Known rows, with every step that occurs:
golon/vagatid/zape/kubup/lazu/fedipok: [ -4  -1  22  50  10   5 -33  -5  11 -27   0  51 -47 -15 -18  55 -18  11
 -11   8  -5  46  15 -31 -78 -10  29 -65 -31  26  -5 -14  26  -3   4  13
  26  24  -2]
vagatid/tano/golon/fedipok: [ 17 -16  25 -37  36  -7 -12  -7 -17  16  19 -16   5  11   1 -35 -13 -28
  31  13   8  -4  46 -19  10  32 -15  -8   9 -12  30 -26 -47 -21  -4  51
   2 -26  20]
zape/vatosa: [ -8   9  22  41 -16 -18 -12 -32  14  -3 -28 -34 -10  -6  25  16  11 -12
 -11   3  -5  -8  20  24 -16  -7  16 -33  -6  12   3  10 -15   2  20   9
  -7  28  -7]
gonezor/lazu/fedipok: [ 15 -11   5  38   4 -16 -30  23   2 -11  23  -1  18 -25  14  25 -35 -29
 -13  -9 -30  24  24  21 -24 -20 -12   7 -21  -8 -14 -16  31 -13 -12 -14
  34  20 -23]
golon/luzu/gonezor/lazu/fedipok: [ 17  -5  48  36  25 -17 -33  49  45 -35  11   4  -2 -26  32  31 -39  22
  20  11 -43  12 -22  43 -19  -4 -37  21  12 -42  22 -25  61  -8   0 -32
  38  25 -16]
ludu/zape/kubup/lazu/fedipok: [ 15 -19  -6  68 -13  18 -16  -9  22 -32 -11  29 -40 -11 -40  49   9 -30
 -27 -16 -42  27  41  -4 -44 -25  13 -46 -30  83  18   9  24  -6  -2 -19
  44  -2 -11]
golon/kubup/lazu: [  2  10  -5  -4   7  50  -8 -13  23  -5  32  26 -67 -11   4  30 -34  -5
  38  36 -20  25 -15 -39 -55  -4 -12 -14 -20  31  -2   3  13  -5  33   9
  46   3   8]
gonezor/lazu: [  2   3  27  17   0   7  -2  12  10 -21  29  -3   0 -18  28  19  -7  -5
   3  -8 -20  11  16  22  -2 -15 -26  10 -22 -20 -13 -17  34  -9  13   4
  29   9 -12]
munu/vagatid/tano/golon/luzu/gonezor: [ 12  -2  94 -32  40 -30 -25  40  -1 -23   7  24  42   1  39  21 -11  44
  43 -17 -33 -41   0  -5  14  52 -31   5  44 -32  39 -30 -29  -6 -16  34
  18  16  22]
munu/vagatid/zape/kubup/lazu/fedipok/golon/tano: [ 11 -15  61  46  35  25 -21  20 -18 -47  35  39  18  -7 -22 107 -40  15
   3 -17   9  11  24 -31 -56  -6  38 -46   0  20  -3 -12 -25 -18 -13  21
   9  26   6]
kubup/lazu/luzu: [ 19  25   8  18 -16  50 -11  46  15 -22  14   9   7 -26   4  17 -10 -21
  36  10 -59  -3 -13   8  -3 -20  -2  -9  22   0  14 -20  11   1  23   9
  34  13 -35]
lazu/fedipok/golon/luzu: [ 26  -8   7  40   8  -2 -25  33   6   9  24 -20  16 -22 -34  34 -80   6
  44   4   1   3   2  21   0  -1  34  11  36  -2  13  17  -6  -9 -25 -12
  -2  27  -2]
kubup/lazu: [  8   4  10  24  -8  37   0   9   4 -30  28   3 -26 -24   0  28  -5 -26
   5  -6 -34  19 -17 -31 -14 -10 -16   7 -23   8  12  -6   3   3  23   1
  26  -1 -12]
kubup/golon/gonezor/lazu/fedipok: [ 15   8  41  21 -30  16 -39  23  29  -7  54  15 -29 -25 -12  31 -29 -31
  51  22 -44   8 -29  21 -24  17 -14   9  13 -22  15   7  -5  16   2   2
  27   0  -3]
luzu/gonezor: [  5  -6  31  -3  12 -17 -13   4  32 -12 -17   3 -18  15  33   5  13   3
   7  14 -24  16 -29  12  -4  12 -26  12 -14  -3  23 -10  15   6  24 -20
  16  12   3]
vagatid/tano/golon: [ 10   5  37 -24  21 -14 -10  -9 -26   0  27  -1  14  10   1 -32   8 -26
  21 -16  -4 -19  40 -10  38  37 -16   2   6   1  26 -27 -53   3   6  38
  11  10  14]
zape/kubup/lazu: [ -5  28  25  18 -13  44   8 -31  31 -26  -2  23 -29 -13 -10  54   1 -16
  27  13 -23  20   7 -25 -35   0   6 -34 -40  53  -1  -9   8  -4  19 -17
  43  15 -18]
kubup/golon/tano/lazu: [  5   5  23  -6 -10  29 -12  15 -15 -29  58  10 -50 -14  -5  30 -22  -9
  59   8  18 -37  34   1   8  22  -9  -3  -1 -25  49  -4 -59 -13  16  32
 -12 -23  -7]
luzu/gonezor/lazu/fedipok: [ 21 -17  37  33  12 -30 -40  23  31 -20   3   8   3  -8  48  26 -19 -26
  -8   7 -50  38  -6  31 -24  -4 -36  19 -33 -10  15 -24  43  -4  13 -30
  44  29 -17]
fedipok/golon: [ 14   0  22   6  -7  17   6  -1   5  13  34 -22   0   0 -12  25 -30  -6
  45  -6   7   8   5  13  19   7  24  12   1  12   9  21 -23   0  15   9
  -6  17  11]
kubup/golon/gonezor: [  5  20  37 -11 -34  28 -14   5  31   2  40  15 -42  -5 -25  14   1  -6
  63  28 -22 -14 -49   5  -6  35  -3   1  29 -16  24  17 -32  26  10  13
  -1 -13  17]
golon/tano/lazu: [ -2  -1   6 -12  26   5   4   6 -26 -46  26  -5  -9  -5  23  25 -24   6
  16  -5  42 -15  55  -6   3 -12 -31  -6 -11 -42  37 -24 -12 -37 -18  37
 -21 -28 -19]
fedipok/golon/luzu/gonezor: [ 16   6  60   8   8  13  -6  26  43  -7  23 -19 -10  -4   9  37 -40  41
  74  11  -7   2 -33  31  19  16  -1  24  29 -18  37   9  12   0  21  -9
   6  27   9]
fedipok/golon/kubup: [  5   4  13 -13   5  30  -4 -19  20  33  37   6 -31   7 -12  29 -56  16
  76  34  23  15   3   0 -18   7  25  -8  -2  35  -4  28 -17  -9  29  14
  12  26  27]
tano/golon/kubup: [  3   1   9 -47   8   1 -23 -51  16  37  21  26 -16  -1 -15 -17 -27  12
  67  40   8 -15  33  10 -15  37  11 -28  -1  30  25   5 -27 -22  22   8
  26  13  28]
golon/gonezor: [ -1  10  23 -16   0   3  -1  -3  27 -11   2   1  -4   6  -4  10   1   8
  24  20  -2   7 -35  -4 -17   1 -25   3  21 -31   8   5  18   7 -21  14
 -11 -18   6]
golon/vagatid: [-11 -12   0  -2  -6 -15 -17  23   9  10 -14  22 -14  -9  32  25 -17  41
  23  12   6  11   7 -22 -26   4   8  -4  -1 -14   0   7   7  -1 -18  36
  -2  -2  12]
vagatid/zape/guto: [ -4  11  16  25  22  -1  22   0 -12 -35  18  26 -16  20 -45 -23  45 -13
 -19  12  -1  19  10  37 -38 -15  18 -57  -7 -11  15 -12  -4   3  37  23
 -19   5   7]
munu/vagatid/zape: [  2  -9  44   6  32  -3  -8  13 -28 -18  11  34  28   5  -7  29  13  43
 -45 -29   6 -12  -9  -7 -21   5  11 -34  24 -16 -13 -13   5  -4  -4  18
 -14   6  18]
luzu/gonezor/lazu/fedipok/golon: [ 28 -15  55  35   8 -18 -36  21  35 -15  25 -11   1  -9  38  43 -43 -26
  25   4 -41  46  -2  39  -6  -1 -15  28 -35   0  19  -7  23  -5  27 -27
  40  44 -11]

Rows:
[ 36  -5  42  57   3  22 -33  44  36 -29  42 -13 -28 -32  -5  63 -65 -19
  44   5 -52  35 -36  -1 -19  -1  -4  27   1   1  41   4   9   0  17 -23
  35  34 -15] => kubup/lazu/fedipok/golon/luzu/gonezor
[ 30  -2  27  37 -13  28 -27  12  16 -18  49 -10 -16 -26 -25  59 -60 -47
  38   8 -36  44 -31 -23 -28  -7  -4  13  -7   5  22  14  -8   1  -8   3
  18  12  -9] => kubup/lazu/fedipok/golon/gonezor
[ 19  11  79  19   8  15  -4  34  50 -23  45 -17 -13 -16  31  51 -43  37
  72   3 -24   8 -22  49  18   3 -20  33  12 -31  31  -2  37  -7  33  -5
  26  35   1] => fedipok/golon/luzu/gonezor/lazu
[ 15  23  63 -31 -15   7 -27  -1  37   4  31  10  50 -19  10  -8 -11   1
  80  28 -37 -24  19  63  18  16 -20 -12  37 -40  36 -22  15 -13   1  30
  28  11 -12] => tano/golon/gonezor/lazu/luzu
[ 26  13  29   8   7  -7 -26 -29   2  -4  31 -16   0 -22 -25  38 -72 -29
  45   4  11  13  18  27  -9   5  -7 -28 -13 -17  31   7  -3 -33 -35   7
  -8   1 -21] => tano/lazu/fedipok/golon/gonezor
[ 10  -2  29  -2  18  19   4   1 -21 -28  51 -24  -8  -6   9  51 -52   2
  57  -6  49  -6  52  10  20  -6  -3   1 -11 -25  38  -1 -35 -36   0  41
 -23  -7  -8] => fedipok/golon/tano/lazu
[ 11   6  19 -27  -4  28 -22 -43  16  13  43  28 -43 -18 -14   5 -30  -8
  68  38 -17   3  22 -14 -24  31  -3 -21 -22  35  33   1 -20 -18  40  12
  47  14  16] => tano/golon/kubup/lazu
[ 20   0  17  -5  32   6 -42  -7 -15  -1  44  19 -26  -6 -10  -7 -40 -49
  40  12 -27  14  33 -40 -22  29 -17  -9 -12  32  23 -22 -45  -7  14  31
  53  21  12] => vagatid/tano/golon/kubup/lazu/fedipok
[  8 -13 -11  12  34 -14 -23  17 -36 -37  17  -1   4 -12   6  28 -50 -16
   2   2  36  -4  61  -5 -17 -15 -19 -11  -9 -32  34 -26 -21 -42 -41  22
 -16 -19 -27] => golon/tano/lazu/fedipok
[ 29  17  21  23  16  -3 -24  -2  -8  -9  29 -17   3 -41 -29  38 -87  -2
  48  -5  14  -8  31  42   3   3   9 -22   3 -20  30   1   5 -38 -28  -5
  -3  14 -24] => tano/lazu/fedipok/golon/luzu
[ 11  22  23  12  -4  19 -12  45  18 -11  21   6  43 -20  36  10 -10  -1
  35   4 -45 -12  20  55   9 -22 -10  -5  21 -27  -8 -31  43  -8  15  13
  38  23 -34] => gonezor/lazu/luzu
[ 17 -16   4  -8 -15  34 -15   8  16  28  28   0 -53  -9 -24   3 -23 -14
  50  45  -9  -1  -7  -2 -23  24  21 -12  16  -1  23  13 -42  -4  19  10
  -3 -36  21] => kubup/golon/fedipok
[ 19  30  63   4 -12  36  -9  29  42  -4  48 -14  32 -10  17  43 -38   5
  93  17 -28   5 -12  54  12 -11  -9   7  35 -36   7   2  25  -1   6  32
  17  21 -13] => fedipok/golon/gonezor/lazu/luzu
[ 13  36  54   0 -39  45 -24  41  44  -9  52  24  -7 -23   4  21  -8  -5
  90  32 -59 -21 -30  47   0  14 -13   0  46 -33  21  -4   1  20  22  23
  32   5 -10] => kubup/golon/gonezor/lazu/luzu
[ 21 -29  55  37  27 -16 -34  48  25 -37  38 -13   5   0  55  60 -47 -16
  35   9 -20  41  17  23 -12  -9 -24  42 -24 -21  29 -16   7 -13  15  -2
  29  31 -10] => luzu/gonezor/lazu/fedipok/golon/tano
[ 17  17  29  -3   5   1 -26  43  41  -2 -28  13  24  10  35  -9   8   9
  44  26 -52 -10 -23  51   9   1  -4  -6  36 -10  26 -23  20   8  17  -6
  26  25 -19] => lazu/luzu/gonezor
[ -1   5  59   2  -2  11 -28 -45  11 -10  18  52 -42 -19 -20  26   3  22
  36  11  -4  11  37 -11 -30  26  25 -67 -32  26  33 -17 -11 -13  34  27
  30  21  13] => tano/golon/vagatid/zape/kubup/lazu
[ 30 -10  31  39  14 -14 -33  39  30   2  16 -13   6 -10  -8  41 -69   8
  46  14 -18  14 -18  30  -5   9  18  17  27  -5  32   7   4  -4  -8 -26
   8  36  -2] => lazu/fedipok/golon/luzu/gonezor
[ 10  23  86  18  21  28 -21  20  31 -44 -13  62  23   2  15  66  19  34
  11  -2 -54  -2 -25  12 -48   5  10 -68  14  21   7 -37  30  -2  21  -2
  41  38 -12] => munu/vagatid/zape/kubup/lazu/luzu/gonezor
[ 12  10  24  12 -11  -8 -52  34 -24  -5  32  31 -55 -24   4  23 -42 -23
  50  -3 -10  -5  28 -18 -18  40   0 -21 -10  -9  30  -7 -59   6  -8  48
  12   1   1] => kubup/golon/vagatid/tano/lazu/fedipok
[ 13 -15   5  42 -12  10 -24  -6   1 -38  18  38 -54  -6 -43  50  -4 -15
  18  -7   0 -18  84  26 -29  -2  22 -61 -12  56  48  12 -27 -21  -8   9
  17 -22  -5] => ludu/zape/kubup/golon/tano/lazu/fedipok
[ 21 -14  44  -9  34  -4 -49  20 -24  -3  33  44  22 -14   8  37 -55 -12
  35  -3 -36  -7  27 -52 -42  39  -9 -17   6  22  10 -17 -53 -16 -21  37
  46  18  20] => munu/vagatid/tano/golon/kubup/lazu/fedipok
[ 20 -18  16  32  14 -27 -41  47 -20  14  17  -6   4  -2   7  39 -69  -9
  38  -5   6  29  26 -24 -16   9  25  11   3   7   3   9 -40   6 -29  45
   3  27  12] => lazu/fedipok/golon/vagatid/tano
[  0 -14  22 -29 -15 -25 -30 -14   3  27   3  22   1 -18  12  -3 -19  28
  49  18   4 -12  39   2  -1  37  18 -19  -3  -2  36   5 -30 -14  -5  35
   2   8  18] => tano/golon/vagatid
[ 27  24  36  22  40  -4 -18  20 -30 -26  39 -20   1 -20 -11  23 -70 -19
  38 -29  11  -7  40   9  17   9 -18  -8  12 -28  25 -21 -18 -21 -28  31
   1  13 -16] => vagatid/tano/lazu/fedipok/golon/luzu
[  7   0  64  45 -22  25 -11  13  72 -43  19  40 -70 -11  -7  52  29  33
  44  -4 -56 -10  17  60 -14   6  -9 -29   5  38  44   8  45  10  44 -17
  57   5   9] => ludu/zape/kubup/golon/luzu/gonezor/lazu
[ 21   6  45 -11  53  -9 -33   9 -34  -1  27  24  23  -7  16  60 -80   2
  46  -8  10  -7  41 -23 -32  21  -7 -32  -2   8  -2  -9 -39 -31 -39  44
  16  19  13] => munu/vagatid/tano/lazu/fedipok/golon/kubup
[  7  24  68  37 -15  16 -32  14  67 -20  11  38 -37 -25  -4  62 -29   6
  77  34 -48   2 -10  44 -34  32   9 -23  -2  23  19  -9  16   4  22 -48
  64  39 -12] => zape/kubup/golon/luzu/gonezor/lazu/fedipok
[ 11  13  65   1 -13  25   0   0  34 -11  56 -19   0  -9  10  54 -36   4
  65   6  -9  22 -14  23   4  -5 -21  22   1 -31   6  13  21   0   8  27
   9  13   7] => fedipok/golon/gonezor/lazu
[ 24   0  76  10  37 -32 -42  34  10 -29  33   1  17 -13  28  -6 -28 -11
  36  -9 -41  -6  26  24  23  30 -46  20  14 -35  44 -45   1  -8   5  13
  46  29  -4] => vagatid/tano/golon/luzu/gonezor/lazu/fedipok
[ -4  36  81  17 -19  34  -9   4  74 -28  17  36 -48 -19   5  59  -4  27
  89  33 -40 -10 -16  45 -18  36  -2 -18  -4  15  20 -10  20   7  44 -32
  58  30  -2] => zape/kubup/golon/luzu/gonezor/lazu
[ -6  20  77  14   7  28  -6  10  10 -22  17  59  -5 -11 -39  62   3  67
  27  -8  -2 -41 -16  13 -35  35  36 -63  46   6  -2  -4  -3   1   4   2
   6  17  20] => munu/vagatid/zape/kubup/golon/luzu
[  4   1  10  10  29 -35 -39  26 -31 -18   1  17 -17 -14  30  18 -45  -5
   7 -12   7  13  48 -30 -25   6 -22 -24 -20 -28  13 -22 -11 -16 -43  58
   3  -2 -11] => golon/vagatid/tano/lazu/fedipok
[ 11  -4  54  56  12  -2 -33   0  14  -7  30  22 -11 -19  -2  71 -53   9
  19  -2   1  47  40  25 -47 -13  33 -41 -34  13 -16  -6  31 -13   8  11
  33  50  -2] => gonezor/lazu/fedipok/golon/vagatid/zape/kubup
[ 20 -10  81 -11  29 -36 -45  31 -14 -17  33  25  70 -10  28  34 -33  -6
  25 -19 -38 -13  23 -12 -14  34 -36   0  21 -34   9 -29 -22 -11 -52  47
  27   8   8] => munu/vagatid/tano/golon/gonezor/lazu/fedipok
[ 27 -12  25  49   2  13 -36  52 -16 -20  45  -3 -28 -26   9  58 -66 -35
  34 -16 -33  47   7 -53 -24   1   3  18 -21  12  13   2 -32   5  -5  42
  30  27  -1] => kubup/lazu/fedipok/golon/vagatid/tano
[ 17  18  93 -34  21  -4 -30  47  -1 -17  27  29  86 -11  44  27 -12  18
  62  -8 -50 -43  20  16  12  27 -35  -7  58 -50  15 -40 -13  -8 -31  68
  29   8   1] => munu/vagatid/tano/golon/gonezor/lazu/luzu
[  4  -9  12  47 -15  33   6 -21  28 -42  -5  28 -52  -5 -27  43  33 -10
 -11 -20 -32  15  36  -6 -29 -22   1 -48 -28  73  19  11  27   0  20  -4
  39 -10  -3] => ludu/zape/kubup/lazu
[ 13  22  22  -7 -14  41 -20  43  -8 -25  46  20 -20 -16  -2  15 -23  -7
  83  18  -3 -54  36  33  15  13   4 -16  33 -31  53 -17 -52 -12  13  38
  -3 -11 -22] => kubup/golon/tano/lazu/luzu
